What can hang from each mark
tidak: buna nirubov
kuzipup: dutis fego gupulik
nirubov: fego tidak
fego: kuzipup nirubov
gupulik: fego kuzipup
buna: lida tidak ziroz
dutis: kuzipup nirubov
negi: lida
lida: buna ziroz
ziroz: buna lida

Known rows, with every way that one mark hangs from another
buna{lida tidak ziroz}: [ 16   9   6   4   1   5  13  -1   2  -8  -6 -16  32   7  -9   3  11  10
 -10 -15   1  26  -5   5   6 -13  30   7  19  27  20  -9 -10 -23  -3 -23
  20  35]
kuzipup{fego{nirubov{tidak}}}: [  7 -14 -11   7  -2  -1  -9 -17 -11   8 -17 -17   2 -18  -6   9  22   5
   4   2   0   0   2   1   4 -21   6  -6   0 -11 -16  -9 -16   1  16 -12
  -6   6]
nirubov{fego{kuzipup{dutis}} tidak{buna}}: [ 12  -7 -28  19  -8 -25 -31 -13  -6  15  -7 -12  23  -1 -20  12  10 -19
  15 -24 -18 -16   4 -19   8 -12  -5 -14  16 -20  -7 -21 -20  -9  28 -13
   9  26]
dutis{nirubov}: [ -4   2  -1   3  -8  18   4   0  12  -7   5 -14  -4   0  -7  -7 -11  -6
  12  -4  11   4   5  -4  -5   2  15   4   4   6  -2   0   1   5   1   5
   6   1]
tidak{buna{lida ziroz} nirubov}: [  6  -1   8   7 -24  -1  -1   6   9 -20 -24 -12  19  18 -10 -14 -16  -1
  -8 -23   4  16  20   1   2  -8  26  10   8  32  -2 -25   3 -16 -13   0
  39  20]
negi{lida{buna{tidak{nirubov}} ziroz}}: [  3   2 -12  11  11  12   4  -1  17   1 -14  -6   9   6  11   0   3 -10
   3  -9   8  -5  22   6  -5 -19   8   7   5  17  12  -9  -1 -13  -6 -16
  -4  -2]
buna{tidak}: [ -2  -3  -1  -3   9  11   6   5   3   0   2   3  12   2  -3   8  13   2
  -5  -4  -1   9 -10   9  13  -2  14  -1  18   5  11  -1  -1  -4   4  -6
  -2  16]
negi{lida{ziroz}}: [ 14   8 -11   0   6  -1   8  -4   2   5  -5  -4   9  10   8   2   1  -4
   1   1   6  -9  17  -4 -22 -15  -8   0 -10  10   2  -8   4   4  -5 -16
  -1  -7]
tidak{nirubov}: [ -2  -2   2   8  -7  19   6  11  11 -10 -11  -6 -10   9  -4 -12  -6  -6
  -3  -8  16  -2  10  -3   3  -5   9  -2   1   6  -5  -5   4  -2 -10  10
   8   1]
nirubov{fego tidak{buna{lida}}}: [ 15  -7 -20   6 -20 -11 -18  -1 -11  11   5   8  40   9 -29  11  15 -13
   7 -22 -12  -7   8 -10  -2 -15  -1  -8  10   3  -2 -28 -19 -13  15  -8
  23  20]
tidak{buna{lida{ziroz}} nirubov{fego}}: [  2  -1  -9  12 -19   3  -2   8  17   0 -10  10  24  24  -9 -13  -1 -25
   4 -16  15  -7  32  -1  -9 -13  18  -3  -3  24  -3 -16   2 -16 -14  -4
  42   3]
lida{ziroz{buna{tidak{nirubov{fego}}}}}: [ -1  -8  -5   8  16  12   6   6  25   8 -16   9  27  15   2   0   0 -21
   5  -1  17  -8  18  12   4 -10  29  -3   1   2  14 -14   9  -4   8 -10
  24  -6]
gupulik{kuzipup{fego}}: [-13   4  -8  20   0  -6   2 -18   1   9  -1  -1   0  12  11   6  26   3
  10   9   2 -10   9   3  -1 -17   6  -3  -2  -8 -10   4  -5  -6  -1  -6
  -5 -11]
dutis{kuzipup{fego} nirubov{tidak}}: [ -4  -2 -13  11 -19  17  -6 -17   8   9  17 -24   6  -2 -12   0  11 -10
  23 -11   3  -2  10 -12   1 -11  27   5  10  -6   0 -15 -12  -8  27  -9
  -6   1]
dutis{nirubov{fego tidak}}: [ 11  -2 -17  11 -14  20  -6  -3   8   4  14 -12  16  -2 -30   4   2 -20
  15 -17   6  -5   4 -18  -3 -10   6  -5   8 -11   5  -9 -16   6  22  -5
   6  10]
ziroz{buna}: [ -2 -12   1  -4   4 -11  -7   1   0   3 -14   3  10   2   2   3 -12   3
  10   2   0  -4   8   7   3   1  11   2  -3  -5  -4 -21   8   0   9   7
  13  -9]
gupulik{kuzipup}: [-11  10  -6  12   2   1   4  -9   2   0  -6   3  -9  20  12  -1   7  -3
   6   4   3 -10  -1   5  -3  -5   0  -2  -1 -11  -3  -1   1  -2  -3   6
   3  -4]
negi{lida{buna ziroz}}: [  7   7 -13   6  10 -11  -5 -12   6   9  -8  -3   9  -1  13   0  -1  -7
   8   1  -2 -12  21   0 -17 -13  -7   8 -12  10   4  -4  -4  -8   0 -19
  -9 -17]
fego{kuzipup{dutis{nirubov{tidak}} gupulik}}: [ 15   3 -26  30 -12   6 -20 -25   9   9  -7 -47  -6 -13 -28  -3  10  -9
  23 -16  -1  -5  -4  -2 -14 -14  13  -7  18 -13  -7  -9 -19 -16  26 -13
  10  21]
fego{kuzipup{gupulik} nirubov}: [  9  -5  -4  14 -10   5 -14 -16  12 -14 -34 -36 -28 -26   5  -3   5   2
   2   4   9   5  -6  20  -8  -7  12  11   1 -17 -17  -2  -7  -9   6 -17
   2  15]
nirubov{tidak}: [ 11  -3 -12   2  -2   4  -8  -6 -14  12  -2  -1  10   0 -11   6   6  -4
   2  -8  -8  -5 -10  -4  -2  -5  -3  -7   5 -11   2 -13 -12   0  16   2
  -3   7]
ziroz{buna{lida tidak{nirubov{fego}}}}: [  7 -14  -5   9  -6  13   7  21  14  -7 -13   0  29  16 -16   4   5  -5
  11 -16  19  -1  22   1  12 -21  32  -3  16  10   6 -29   2 -21  -2  -1
  36  17]
buna{lida tidak{nirubov} ziroz}: [ 15   6   9  12  -5  23  18   9  13 -17 -15 -20  22  15 -11  -6   5   4
 -12 -25  13  24   5   3   9 -17  36   5  19  30  17 -14  -7 -25 -11 -14
  28  34]
gupulik{fego{nirubov{tidak}}}: [ 13 -16 -26   8   3   0 -13   2  -4  -8 -12 -15  -9 -14 -12  10 -14   7
   3  -2  -1  -5 -11  -5   8 -26  -2   2  -5 -12 -10 -16  -8   1   7 -12
  12  16]
dutis{nirubov{tidak}}: [  5  -1 -12   4 -10  19  -2  -7  -2   4   3 -13   4   0 -17  -2  -3 -10
  14 -11   3   2  -2  -6  -8  -2  11  -2  10  -5  -1 -12  -8   7  15   5
   4   7]
fego{kuzipup nirubov{tidak}}: [ 12  -7  -9   7  -1   3 -11 -14  -6   1 -36 -26 -21 -16  14   2  -1  -5
   7  -3   1   0 -15   1   1  -4   4   4  -1 -33 -16 -13 -14   0  13  -5
  -4  20]
dutis{kuzipup{gupulik} nirubov{tidak{buna}}}: [ -1  -3 -20   6 -36  17 -24 -15  14   0   9 -21   8   0 -30  -7   0 -12
  16 -15  -6   1   5  12 -11  -4  29  10  20   3   4 -32  -6 -10  36  -3
  13  11]
fego{kuzipup{dutis gupulik} nirubov{tidak}}: [ 21  -5 -24  27  -6  -3 -23 -27  -1   5 -34 -50 -19 -26 -18   2  13  -6
  11  -5   0  -8  -9   6  -7 -20   4 -12  13 -25 -17 -15 -23 -12  30 -16
   6  30]
ziroz{buna lida}: [  0 -17   1  -4   3  -9  -2  -1   0  -2 -14   5   4  -4  -3  -5 -15  12
  19  15   7 -12  20  13   1   3   8   0  -2   6  -4 -19  20 -13   6  10
  19 -13]
tidak{buna nirubov}: [-11 -10   0   0 -16   3  -8  11  10 -12 -16   4   1  14  -4 -10 -13  -9
  -2 -14   4   0  16   5   7   1  14   1   8  15 -10 -18  11   0  -7  16
  19   4]
dutis{nirubov{fego{kuzipup{gupulik}}}}: [  8   2 -13  22 -19  17 -12  -7  30 -10   6 -31  -1 -12 -19  -1   4 -13
  16 -13  12   0   9  -3 -11  -6  16   9   7 -10  -1   4  -9  -8  10 -20
   9   9]
ziroz{buna{tidak{nirubov{fego}}} lida}: [  2 -23  -1   5   3  16   5  15  22 -12 -12   3  16   4 -17  -2  -4   2
  15  -1  20 -11  26  10  19  -8  23  -4  14  10   8 -23  17 -21   5   4
  28   5]
ziroz{lida{buna}}: [ -3  -6   1   8   2  -7  -9 -10   4  -1   0   0  -7 -19   3 -10  -7   3
  15   9   1 -10  16  13   3   5  -3   4   0  11   3   3   2 -24   3   0
   0 -16]
buna{lida tidak{nirubov{fego}} ziroz}: [ 21   5   3  18  -9  22  16  12  22 -18  -7 -20  33  13 -22   1  10  -4
 -10 -29  18  17  12  -7  13 -25  32   4  20  27  22 -11 -12 -26  -7 -23
  30  38]
tidak{buna}: [ -9  -8   0  -7  -8 -16 -14   0  -3  -1  -8  10  12   5   0   1  -6  -1
  -2  -5 -12   3   5   9   4   6   5   3   6  10  -7 -12   8   2   3   6
   9   3]

Rows
[ 14  -3   7  15  -3  25  12  10  28 -25  -4 -17  20   0 -22  -2   0   2
  -7 -14  18   7  14   1  22 -12  21   0  19  20  25  -3   2 -22   3 -20
  18  26]
buna{tidak{nirubov{fego}} ziroz{lida}}
[ 12  -2 -12  -3  10 -10   3  -3   1   6 -17  -1  18  12   9   4 -10  -1
   9   4   6 -12  24   2 -20 -16   1   2 -13   6  -2 -23  11   3   0 -11
   7 -13]
negi{lida{ziroz{buna}}}
[  6  -9   5  11 -21   0  -7   7  23 -26 -15  -6  20   6 -22 -10 -17  -3
  -3 -16  10  -1  31  -3  14  -5  12   3   7  24   6 -16   9 -13   2  -6
  30  12]
tidak{buna{ziroz{lida}} nirubov{fego}}
[ -3  -5   9   4 -14   0  -7   4  12 -21 -24  -9  11  12  -5 -11 -20  -3
 -14 -19  -2  13  16   2   9  -1  19   8   7  22   1 -18   8  -2  -1   3
  24  13]
tidak{buna{ziroz} nirubov}
[  9   4  -7  16  -1  27  20  11  24   4  -1   0  26  21  -8  -7  19 -21
   1 -14  25   0  16   3  -3 -22  28  -6   9  21  16  -4  -5 -22 -13 -17
  32  15]
buna{lida{ziroz} tidak{nirubov{fego}}}
[ -6  -2 -21  18   6  -1  -2  -3   9 -17 -17 -10 -26   4   7   5 -12   8
   7   9   9 -11  -4   3   5 -28   3   6  -8 -13 -15  -8   1  -1 -11  -6
  17   5]
gupulik{fego{nirubov} kuzipup}
[ -7 -10   3  12   2  16   1   1  16  -8  -8  -1  -5 -11  -2 -11   0   2
  10   1  10  -5  16  19  17   1  14   5  16  18  10  -1   6 -30   0   3
   7  -1]
ziroz{lida{buna{tidak{nirubov}}}}
[  7  -4 -20  27  -6 -14 -19 -21   5  15   5 -28  14 -18 -37   7  34   6
   7  -3  -3  -8  15   2  -4 -29   6 -19  13  12  -9   2 -15 -19  21 -26
   3   2]
kuzipup{dutis fego gupulik}
[  2  -3 -31  20   5   1  -9  -9  -2  -8 -20 -12 -19   5  -1   8  -6   4
  10   4   2 -14 -12   0   3 -31  -1   0  -5 -22 -13 -18  -8  -2   4  -4
  15  11]
gupulik{fego{nirubov{tidak}} kuzipup}
[ -1 -10 -12  21 -17  -9 -18   5  18  -9 -17 -15   3   9 -10  -4  -7 -21
  11 -23   3 -12  23 -18  14 -10   8  -7  14   0 -13 -15  -2  -9   0   0
  21  18]
tidak{buna nirubov{fego{kuzipup{dutis}}}}
[ -9   2  -8  22  15  14  -3  -4  30  10  -5   5  17   0   8  -5   9 -28
   3  -6  12  -7  16  12   9  -8  20   3   4   7  23   7  -8 -17   6 -18
   5  -9]
lida{buna{tidak{nirubov{fego}}} ziroz}
[  3   6  -1  10   4  28  22   6  16   6  -9  -1  16  23   2 -13  14 -12
  -1  -9  23   5  10  14  -7 -14  33  -4   8  25  10  -7   1 -22 -20  -8
  29  12]
buna{lida{ziroz} tidak{nirubov}}
[  2 -11  -3  -5   5  -1   5   6  -2   4 -11   5  28  11  -6   7   6   9
  11  -5   3   8   7  12   5 -10  29   3  15  12   1 -27   4 -20   0  -1
  27  13]
ziroz{buna{lida tidak}}
[  5 -12 -16  13   4  -7 -12   0  10 -19 -21 -26 -28 -18  12   5 -20   9
   9   2   5   1  -8  -4   9 -17   6  17  -8 -16 -17  -3   0  -4 -11 -19
  10  16]
gupulik{fego{kuzipup nirubov}}
[ -9   5 -35  31   5  -3  -4  -9  15  -6   8 -21 -13  16 -15   0 -13  -3
  25  -4   8 -17   7 -15   3 -31   7  -6   9  -1  -9  -6  -1  -5  -4  -3
  24   9]
gupulik{fego kuzipup{dutis{nirubov}}}
[ 21 -13 -41  26  -2  -6 -28 -12   3  -1 -11 -36  -4 -24 -47   7   2   5
   7  -6  -3 -11  -6   0  -1 -40   0 -14  10  -1 -10 -17 -18 -13  26 -22
  22  22]
kuzipup{dutis gupulik{fego{nirubov{tidak}}}}
[ 16 -13 -27  27  -6  -6 -22 -29  -4  16 -17 -41   5 -28 -42   8  35   2
   7   0  -2  -9   7   5  -4 -36   7 -24  12  -3 -18 -11 -27 -13  35 -24
   4  15]
kuzipup{dutis fego{nirubov{tidak}} gupulik}
[  5   5 -14   5  17  -3  -1  -9   9  10  -6  -1  17   1  12   5   8  -6
   5  -3  -2  -4  13   8  -8 -15   3   9   4  14  15  -7  -5 -12   2 -25
 -11  -3]
negi{lida{buna{tidak} ziroz}}
[ 10  -4 -12  -5  17  -2   7   0   5   7 -16   3  28  15   7  11   0   1
   7   2   4  -7  16   7 -10 -17  12   2   1  10   7 -25  11  -1   3 -15
   5  -2]
negi{lida{ziroz{buna{tidak}}}}
[  7   1   4  -1 -16 -21  -7  -6  -3  -9 -14  -5  30  10  -7  -3  -8   7
  -6 -15 -11  19   9   6  -3  -4  18  10   7  29   1 -20  -2 -14  -2  -9
  30  19]
tidak{buna{lida ziroz}}
[  8 -10 -25  21   9 -17 -14  -5  10 -13 -21 -38 -27 -17   2   4 -18   6
  14   0   3  -7  -3 -13  13 -26   3   1   1 -14 -19  -5  -7  -8  -5 -19
  14  22]
gupulik{fego{kuzipup{dutis} nirubov}}
[  9  -6 -10   1  12  11  11   8  13   0 -23  -2  19  20   5   3  -4  -3
   4  -5  15  -8  26   5  -8 -19  17   0   3  13   5 -27  15  -1  -2  -7
  13  -1]
negi{lida{ziroz{buna{tidak{nirubov}}}}}
[  0  -1 -23  16 -23  20 -12  -3  32 -18  22 -31 -10  -6 -26  -5 -15   0
  18  -7  10   0   7   3  -5 -19  28  21   7   8   7 -13   2 -17  14 -18
  16   4]
dutis{kuzipup{gupulik{fego}} nirubov}
[-12   1  -4   9 -20  13  -1 -11  21  -4  20 -24  -3  -2  -2  -4   3  -8
  21  -2  10   3  19  -8   3  -9  29  13   6   4  -2  -4  -3  -9  12 -10
  -5  -5]
dutis{kuzipup{fego} nirubov}
[ 14 -14 -18  15 -12   5 -20 -23  -3   8 -18 -28   5 -28 -27  10  34   8
   0   1   1   0   2  18  -8 -27  12  -6   5  -7 -16  -9 -20  -8  28 -23
  -1   6]
kuzipup{fego{nirubov{tidak}} gupulik}
[ -6  -7  -1   3  18  12   7  -1  18  10 -23   7  17  17  10  -6  -4 -13
   3   4  15  -3  12  21   1  -3  33   0   1   6  10 -15  13  -4   4  -1
  23  -7]
lida{ziroz{buna{tidak{nirubov}}}}
[ -3   6  -8  10 -27  26  -7 -10  29 -11  15 -29 -10  -6 -18 -11  -4  -8
  16  -5  12   3   8  10 -11  -6  29  15  11   5   6  -8  -1 -13  18  -8
   8   2]
dutis{kuzipup{gupulik} nirubov}
[ 18  -1  -8   0 -15 -15 -13 -12 -18   5 -14  -6  35  10 -18   3   2   2
  -4 -21 -19  12  -1   0  -4  -9  12   2   9  14   2 -30 -13 -13  15 -10
  24  25]
nirubov{tidak{buna{lida ziroz}}}
[ 13   2  -2  12   1   8   0   3  16 -19 -16 -24  15   0  -3   6  -4   7
  -6 -25   0  10  17  -5  10 -21  12  15  17  22  18 -14  -8 -18   2 -19
  -6  18]
negi{lida{buna{tidak{nirubov} ziroz}}}
[ 15 -10 -26  15 -20 -12 -35 -15   1   7  -7  -9  25  -7 -24  13  18 -12
   6 -22 -17  -7  -1   1  -4 -11   1   0  11 -18  -3 -19 -19 -13  31 -21
  10  20]
nirubov{fego{kuzipup{gupulik}} tidak{buna}}
[  1  -7  -3  10  -1  28   9  18  22 -10   1  -1  12   9 -15   4  13 -12
  -4 -17  15   0   8  -5  18 -13  17  -5  18   6  12  -2   0  -7   0  -6
   9  20]
buna{tidak{nirubov{fego}}}
[  6 -12  -9  15 -11   1 -13 -18   9  -2 -16 -26  -3 -27 -19   6  28  10
  -1   8   6   4   8  20  -5 -23  15   1   0   2 -18   3 -10  -9  15 -24
   0   0]
kuzipup{fego{nirubov} gupulik}
[ 11  -7  -4  -1 -10 -13 -17 -15 -13   0 -15  -2  25  -4 -17   1  -7   7
  -1  -9 -17   4   3   8   1   3   5   0   9  11   5 -25  -2  -9  23  -5
  15  16]
nirubov{tidak{buna{ziroz{lida}}}}
[ -2   4 -42  33   3   0  -9 -12   5   3   8 -22  -6  16 -23   3  -9  -6
  27 -10   1 -20   0 -20   2 -34   6 -13  11  -8  -7 -16 -11  -6   9  -3
  24  13]
gupulik{fego kuzipup{dutis{nirubov{tidak}}}}
[ 15  -2 -23   8 -11 -12 -13  -8  -5  22   1  13  43  13 -19   4  14 -22
   7 -16  -6 -10  12  -4 -12 -13   5  -9   0   4   3 -23 -17 -11  13 -16
  27   9]
nirubov{fego tidak{buna{lida{ziroz}}}}
[ 11 -11 -22  14  -5   3 -16  -3  13 -17 -11 -22 -12 -22 -25   5  -5  13
  -1   2   5   2  -4  16  -3 -27   8   8  -2   2 -10  -6  -4  -9   4 -22
  18  10]
kuzipup{gupulik{fego{nirubov}}}
[ -6  -7  -5  19   2  15  -7   8  23  -5  -1  -2  10  -6  -6   2   9 -15
   2 -16   5  -2  12   1  22 -11  16   5  17   3  14  -1 -10 -20   6  -8
   0   6]
lida{buna{tidak{nirubov{fego}}}}
[  7   4 -18  12 -30  30 -12 -15  15   1  14 -30  -2  -5 -29  -5   2 -13
  16 -12   5  -3  -1   5 -14  -9  25   7  14  -5   8 -21 -12 -13  35  -7
   5   8]
dutis{kuzipup{gupulik} nirubov{tidak}}
[  2  -6 -23  22  -2  -2 -10 -21  -2  20  10 -31  14  -8 -32   5  19  -7
  21 -10   0  -7  13 -20   1 -23  12 -22  17   3 -11  -8 -19  -5  24  -9
   1   9]
kuzipup{dutis{nirubov{tidak}} fego}
[ 14   5 -24  19 -33  28 -16 -11  25   0  22 -29  10  -7 -40  -1   9 -22
  19 -16   8  -9   7  -7  -9 -18  21   4  14 -10  13 -18 -18 -14  40 -17
   7  10]
dutis{kuzipup{gupulik} nirubov{fego tidak}}
[ -5 -10  -5  14 -19  -2 -14   9  20 -14 -16  -5   2   9   0  -3  -7 -18
   4 -22   5  -4  20  -9  10  -3  11   7   8  -4 -11 -13   4  -7  -6  -1
  18  12]
tidak{buna nirubov{fego{kuzipup}}}
[  5   8  -5   2  11  11  17  -4   4  14  -1   5  24  14   5  -3  20  -7
   1   0   8   7   1  15 -10 -10  24  -2   7  21  12  -3  -4 -19 -11 -18
  20  13]
buna{lida{ziroz} tidak}
[-12  13 -16  25  -1   5   4 -14   9   1  -1 -20 -12  17  -6  -9   0 -15
  21  -1  10 -14  10  -7  -3 -11  10 -14  13  -3  -8  -4  -4  -1   4   9
  12   5]
gupulik{kuzipup{dutis{nirubov}}}
[  6   2 -18  21  -2   2 -11 -18   1  10  -7 -38  -9  -5  -8  -2  -2 -13
  25 -14  -1  -6  -2 -18  -2  -5   8  -9  14 -17  -8  -9 -15  -6  16  -3
   3  22]
fego{kuzipup{dutis{nirubov{tidak}}}}
[ -5 -14  -8   1 -17  -8 -20 -16   0   3 -11 -14   3  -8   1   6   9  -4
   9   0  -6  -1  10   3  11 -14  19   5   4  -6 -14 -25  -8  -7  25  -9
  -3   8]
dutis{kuzipup{fego{nirubov{tidak{buna}}}}}
[  5  -2 -21  19 -29  22 -15 -24  15   8  18 -34   8  -9 -31   1  22  -6
  20 -10   3  -1   9   3 -11 -19  29   6  12  -2   1 -16 -16 -18  36 -20
  -2   1]
dutis{kuzipup{fego gupulik} nirubov{tidak}}
